Known rows, with every step that occurs:
s > q > a: [ -3 -48  16  19   6 -21 -11   8   7  -3 -24  -3  24 -15  13  -2  25  24
  25  33  16  17 -14   0  20  -8 -13   4 -20  -9  26 -19  -3 -20  20  38]
f > k > c > a: [-17   4  33  26  20  19   1  11 -10  25 -35   4  10 -21  -9  12 -14  47
   9 -33  -3  18 -14 -12  29  -8 -21 -16 -10 -16  10   4 -10   0  -9  54]
y > t > k > f > x: [  7   6   0  50  -4   6   5  21  -5 -47   9  10  -1 -24  11  19  16  -7
   2 -13   9  19   1  19  12 -22 -10   7   3  17   7  -5 -31   2   3  38]
s > y > t > k > f > x > z: [ 27  25 -24  45 -30  14  25  27 -23 -54   4   8 -17  -3  -9  38  33 -16
   4  -5  13 -11   7  26   3 -18 -12  18  -7  22   3 -18 -18  25 -19  26]
f > k: [-20 -19   5  43  15   6   0  21  11   8 -37  16  37 -14  19   9  12  32
  16  -1  27  26   9 -14  36   3 -34   4  -9  -4  10 -15 -32 -20  -1  56]
f > k > t > y > s > q > a: [  1 -17   7   6  12  -1  -9   1  24  18  -7  14  -4 -19 -20  -6  55  22
 -14  -4  -7   9  -2  13  12 -56  12  14  -1 -14  19   8  -2  13   2  20]
w > x: [ -8 -17   6  48  -4   2  23  35  22 -20 -21  12  28 -15  29  -2  -9  16
  42   2   5  14   8 -29  20  19 -34  -3  -8   0   2  -6 -33 -13  15  57]
w > x > f > k > c: [  2   5   9  56  -1  14  10  19  -8 -15 -24  13  10 -12  24   9  -4  29
  -3 -18  17  -1  16 -30  24   1 -18 -11  -4 -13  16  -3  -4  -7 -26  52]
a > q > s: [ -4 -44  24  20  -2 -14 -14   7  -7   6 -14  12  18 -19  24   9  -4  -7
  25  36  -2  -3   5  -8  21   2 -10  14  -8  -5  14 -36 -35  -9  29  36]
s > y > t > k > c: [  1  16   4  22 -13  48  43  25 -13 -27   3  11  19 -17 -12  31  19  -1
  10 -12   3   5  15  12  10 -19  -5   0  14 -19  -4  -9   0   6 -13  14]
g > r > z: [-26 -34  24  24  -2 -30  28  30   6 -25 -22  13  38 -23  27 -19 -39  15
  29  -7   6   7  -2   2  19  23 -37   4   5  -7  26 -16 -38 -25  20  33]
s > y > t > k > f > x > w: [ 27  15 -25  43 -30  23  20  -9  -5 -67  22   0   8  -8   7  20  39 -21
  -3 -14  28  -5   4  28   4 -32  -1  15  10   7   4 -13  -1  15 -18  30]
s > q > a > c > k > f > x: [ 10 -24  24  31  -2 -57 -12 -14  -8 -15 -22 -19 -18 -30   2   1  11  18
  34  37 -10  22 -39  31  -5 -34  -5  11 -31  13   8  -5  11  -4   7  37]
c > a > q > s > y > t > k > f: [ 33   2  22   8 -19  -5   5  -5 -14   8  20  -5 -12 -22 -26  33  21 -31
  -8  24 -38 -21  -6  20   8 -29   4   4   8 -12   2 -11 -13  31   9  15]
r > g: [-30 -26  16  38  11   2  13   9 -11  -3 -22   9  40 -27  29  -7 -35  37
  25  -9  22  19  11 -18  18  10 -43  11  -7  -7   8 -27 -28   5  28  41]
c > k > t > y > s: [-13   4  34  14  -1  11  48  -4  39  11   3  11 -13 -28  -6  -2 -10   3
  26 -20 -32   4  11  16  13 -30 -10  27  -9 -16  -9  10 -38  16  13  17]
y > t > k > f > x > w: [ 20   4  -3  55 -11  22   4 -10  -2 -57  21   0   3 -21  17  15  19 -16
  -7 -30  22   0   3  22  13 -25  -3  10   3   9  12 -11 -18   2   2  39]
w > x > f: [  5 -17  11  52  -9  -2  25  19  18 -29 -12   5  21 -13  40   6 -20   8
  22  -7  13  -1  19 -28  27  23 -30  -1  -5 -15  13 -13 -25  -5   0  48]
c > k: [-18 -24  28  34   6  -5  30   0  19   8 -28   1  22 -20  16   5 -16  25
  44  18   0  21   5  -1  28   9 -36  14 -30  -7  -3 -10 -38 -25  15  48]
c > a: [-12 -16  34  23  12   1  16  12  18   9 -22  -6  21 -20  10  10 -24  30
  34 -19  -6  18 -11 -10  33  16 -34  -1 -12 -14   7  -6 -31   2  17  49]
y > t: [ -7 -17  15  27  14  14  11  31   7 -12  -3  17  24 -16  23  14 -24   5
  28 -24   1  11  16  -9  27  10 -25  16  12 -17  13 -24 -34 -20  17  45]
s > q > a > c > k > f > x > w: [ 22 -26  22  35 -11 -43 -16 -40  -7 -26 -10 -27 -15 -28   6  -5  16   8
  25  21   1   4 -35  37  -3 -37   3  16 -28   4  11 -10  26  -5   8  38]
q > a > c: [-10 -27  25  21   6 -10  16  20   0  -4 -20  -6  19 -29  22   3 -11  13
  42  -6  -6  21 -16  -5  13   9 -19   0   8 -18   9  -9   5 -11  19  33]
g > r: [-29 -33  19  34  -1  -9  42  26   8 -16 -28  12  44 -16  29 -10 -23   8
  42  -2   8  14   3   3  34  20 -31   6   2  -8   8 -10 -33  -8  12  46]
s > q > a > c > k > t > y: [ -7 -17  43   4   2 -24  33 -19  20  12 -17 -10   0 -38 -24  -3  16  19
  17  10 -34  24 -19  30  -9 -42   5  18 -16 -25 -16   9  35   1  13  10]
t > k: [-16 -20  18  43   0  20  33  13  13 -16 -19   3  33 -28  12  16  22  16
  24   9  16  28   9   1  26   5 -28  -5 -15  -6  -1  -4 -30  -4  14  32]
t > y > s: [-15 -13  16  22  -4  16  36  16  30 -10   3   4  10 -25  12   7   0  -1
  28 -24 -13   1  11   6  24  -1 -23  17  16  -2   3  -8 -55  22  11  20]
t > k > f > x > z: [  7   3   3  64 -23   3  14  13 -21 -44 -16   0 -14 -17  11  24  26   2
  10   6  21   5  -5  20  13  -7 -18   3 -33  34   7 -11 -30  21  -3  34]
w > x > f > k: [  2 -12  -4  59   2   0  12  17  14 -12 -25  13  24 -10  31  10   7  27
   7  -8  23   9  24 -35  33  11 -31   0  -6 -10  12  -4 -21 -12 -15  60]
y > s > q > a > c > k: [  4 -42  39   7  15 -26   5 -10  16  21 -12 -15 -15 -39  -5   8   3  17
  66  24 -33   9 -10  17  12 -17 -12  15 -16 -21  16  -5 -16  -3  31  23]
q > s > y > t > k > f > x > z: [ 38  15 -23  30 -30  11   7  19 -35 -42   3   3 -34   5  -4  34  45 -21
   3  34   6 -23  18  25   9 -20   0  29  -3  36   5 -24 -10  14  -4  24]

Rows:
[  4   0   3  54   3   4  12  18  20  -4 -18  27  13  -9  24  -1  -3  23
  -6 -18  19   9  22 -33  21 -11 -17   3 -11 -21  15  -1  -4  -5 -17  56]
w > x > f > k > t
[ 17   6  16  -7   8  13 -17   5 -35  31  -9  11  -5 -11 -32  31   6   5
  -7  -3 -29 -17   3  -5  13 -35   8   8  13 -24  10 -13   3  12 -11  37]
f > k > c > a > q > s > y > t
[ 12 -14  -9   3  -5  11  11  25  -1  -4  -2  10  11   5  13  16   8  -9
  31  28   2  -8  28  -4  25   3 -13  34  21  -6  11 -35 -13 -20   9  33]
q > s > y > t
[ 10 -27  45  27  -2 -49  -1 -14  -1  12 -20 -19  -7 -32   1  -3   0  11
  33  41 -23  11 -34  28   4 -20 -14   7 -25  -9   7 -10  17  -8  13  27]
s > q > a > c > k > f
[-15   8  42   8   0   9  55  -1  34  15   5   5 -17 -44 -11   6 -28  -1
  37 -36 -50   9   6  23   3 -23 -13  29   4 -26 -18   8 -22  31  13   9]
a > c > k > t > y > s
[  4 -19  33  -1   5 -16  18 -18  35  18   1  -2 -19 -26 -21  -9  26  13
  16  16 -34   6  -6  26   4 -52  11  24 -22 -18   8  13 -10   8  19  11]
c > k > t > y > s > q > a
[ -8 -12  42  13  11 -14  27   1  11  20 -20  -1   0 -34   3  -7 -23  19
  38  -6 -29  25 -16   3   3 -21  -5  12 -19 -32  -3  11  21 -14  21  33]
q > a > c > k > t
[  7 -47  17  13  10 -12 -16   8  14   1  -7  -1  -1 -18  13   0  21  16
  38  24  -1   3  -7   3  23 -14  -8  10  -9 -12  39 -16 -28   0  28  29]
y > s > q > a
[ -5 -43  20  25   9   0  -5  15  22   1  -4   8   7 -19  15   8   4  13
  44  15   6   3   4   8  28  -4 -23  16  -9  -9  29 -32 -49   7  22  30]
y > s > q
[ -5 -14  17   1  11  -1   1   2  18  22  -6   5 -13 -35 -27   3  35  15
  -1 -20 -23  12  -8  18   3 -51   8  16  15 -22   8   5  16  28   3  10]
f > k > t > y > s > q > a > c
[ 29   0 -16  25 -26 -11  -6   6 -25 -40  14  10  -9 -13  -6  31  42 -37
  -4  40  -3 -10   5  24  -2 -45  16  18   6  17   5 -21 -22  21  -2  21]
a > q > s > y > t > k > f > x
[  9  -5   0  64 -23  10  11 -15   1 -56   1  -6   6 -21  25   6  32  -3
   1  -3  35   9 -10  23  13 -21  -9   0 -16  17   6  -9 -16   7  -2  37]
t > k > f > x > w
[ -5   5  13  25   3  18  23   1  25   5   5  17  -5 -18   5   7   5   7
 -20 -42   4  -5  25   5  27 -29  -6  22  18 -26  14  -4 -24  29 -20  19]
x > f > k > t > y > s
[ 10   2  34  42   6  -2   0   1 -13   5 -17   4   1 -30  -5  22 -18  23
 -15 -36 -19  -9   0 -32  14 -12  -7 -27 -11 -30  14   8 -11  26 -17  53]
w > x > f > k > c > a > q
[-10   7  13  33   0  10  29   1  19  -2 -14  16  19 -13   8   6   9  17
 -38 -30  20  12  19   2  24 -24 -10  17   7 -24   0  -5   0  10 -28  26]
x > f > k > t > y
[ 13  13  -2  36 -23  16  34  21   4 -27  12   8  17 -11  -2  23  25 -18
   2   9   5   0   4  23  11 -14 -16   5  11  -7  -3 -14 -11  10 -12  17]
s > y > t > k > f
[-16 -10  34  30   9   0  27   2  23  13 -21  14  12 -20   9  -3 -25  22
  33   6  -5  22   1   1  16 -16 -19  16 -37 -20  -2  -4 -16 -19  13  43]
c > k > t
[-17   5   9  20   7  25  20  17  32  13  -3  25   2 -20  -5   0  15  14
  -3 -37  -5   9  12   3  21 -34 -10  20  11 -13   3   4 -31  23  -5  27]
f > k > t > y > s
[  6   3  19  47  -5  18  20  17   2 -20  11   9   7 -25  11  17   6 -11
  -1  -8  -1   8   5  18  19  -7 -18   0   8  -5   6 -12 -25  -2   8  28]
y > t > k > f
[ -6  -1  26  45  -7 -33  15   1  -2 -20 -20  -6 -10 -31  16   8 -28  12
  44   2 -10  22 -25  23   6 -10 -25  15 -20  14  -7  -8 -20   4   1  44]
a > c > k > f > x
[  2 -36  17   4   2  -9   9   1  23  -7  -1  -7  -1 -21  -5   1  39   9
  16  10 -12   1  -6  15  15 -21  -2  14   6  -4  19  -5 -27  14  18  12]
t > y > s > q > a
[-19   2  32  22  -1   2  52  -7  31   5 -15   9  13 -23  -6  -4  -7  17
  10  -7 -17  19   5  14  10 -22 -13  22 -21 -15 -20   8 -12  -3   3  26]
c > k > t > y
[-14   1  41   6   2 -10  50  -5  17  11 -16  -7   0 -39 -13  -6  -4  10
  16 -16 -41  21 -15  15  -6 -28  -1  17  -4 -25 -23  21  24   1  11  16]
q > a > c > k > t > y
[  3 -24  22  -2   1  -2   7   4  29   1   8   6  -8 -21 -11 -10  29   5
   2  -1 -19   2  -9  20   4 -44  13  16   0 -17  20   1  -4  21  16   7]
k > t > y > s > q > a
[ 20 -14  17 -13   0  -7   1   9  -6  14   4   3   3 -12 -16  29  -9 -13
  19  10 -32 -18   6  -5  15 -10  -3  22  14 -22   9 -24 -21  13  16  33]
c > a > q > s > y > t
[ 11  -6  -8  10  -9  28  26  18  -1 -12  -1   5  15  -7  -3  27  42 -10
  20  37   1   3  33   7  25  -8  -9  23  14  -4  -1 -18 -13 -11  11  20]
q > s > y > t > k
[-19   0  20  24  -6  16  41  18  26 -10  -8  16  22 -19   7  -5  -7   6
  -1 -24  -1  18   3   6  10 -16 -13  13   0 -14 -12  -4  -8   8   1  21]
k > t > y
[-15  -1  46  20  10  18  18  16  -8   9 -21  -5   4 -21   3   9 -37  33
  22 -30 -14  11 -19  -6  21   2 -20 -14  -9 -19  11  -5 -11   7   6  42]
k > c > a
[ -2 -33  26   3   0 -11  16   5  15  -5   1 -12  -8 -38 -10   7  22   2
  30  -5 -30   3 -13  23   6 -17  -3  17  22 -14   7  -7  -7  28  17   3]
t > y > s > q > a > c
[  6 -10   0  55 -19  -4  -4 -10   2 -47   0  -1   7  -8  39  -6  -7  -3
  11 -14  36  -1 -20  16  15 -10 -12  10  -9  16  19 -25 -18   0  -3  50]
k > f > x > w
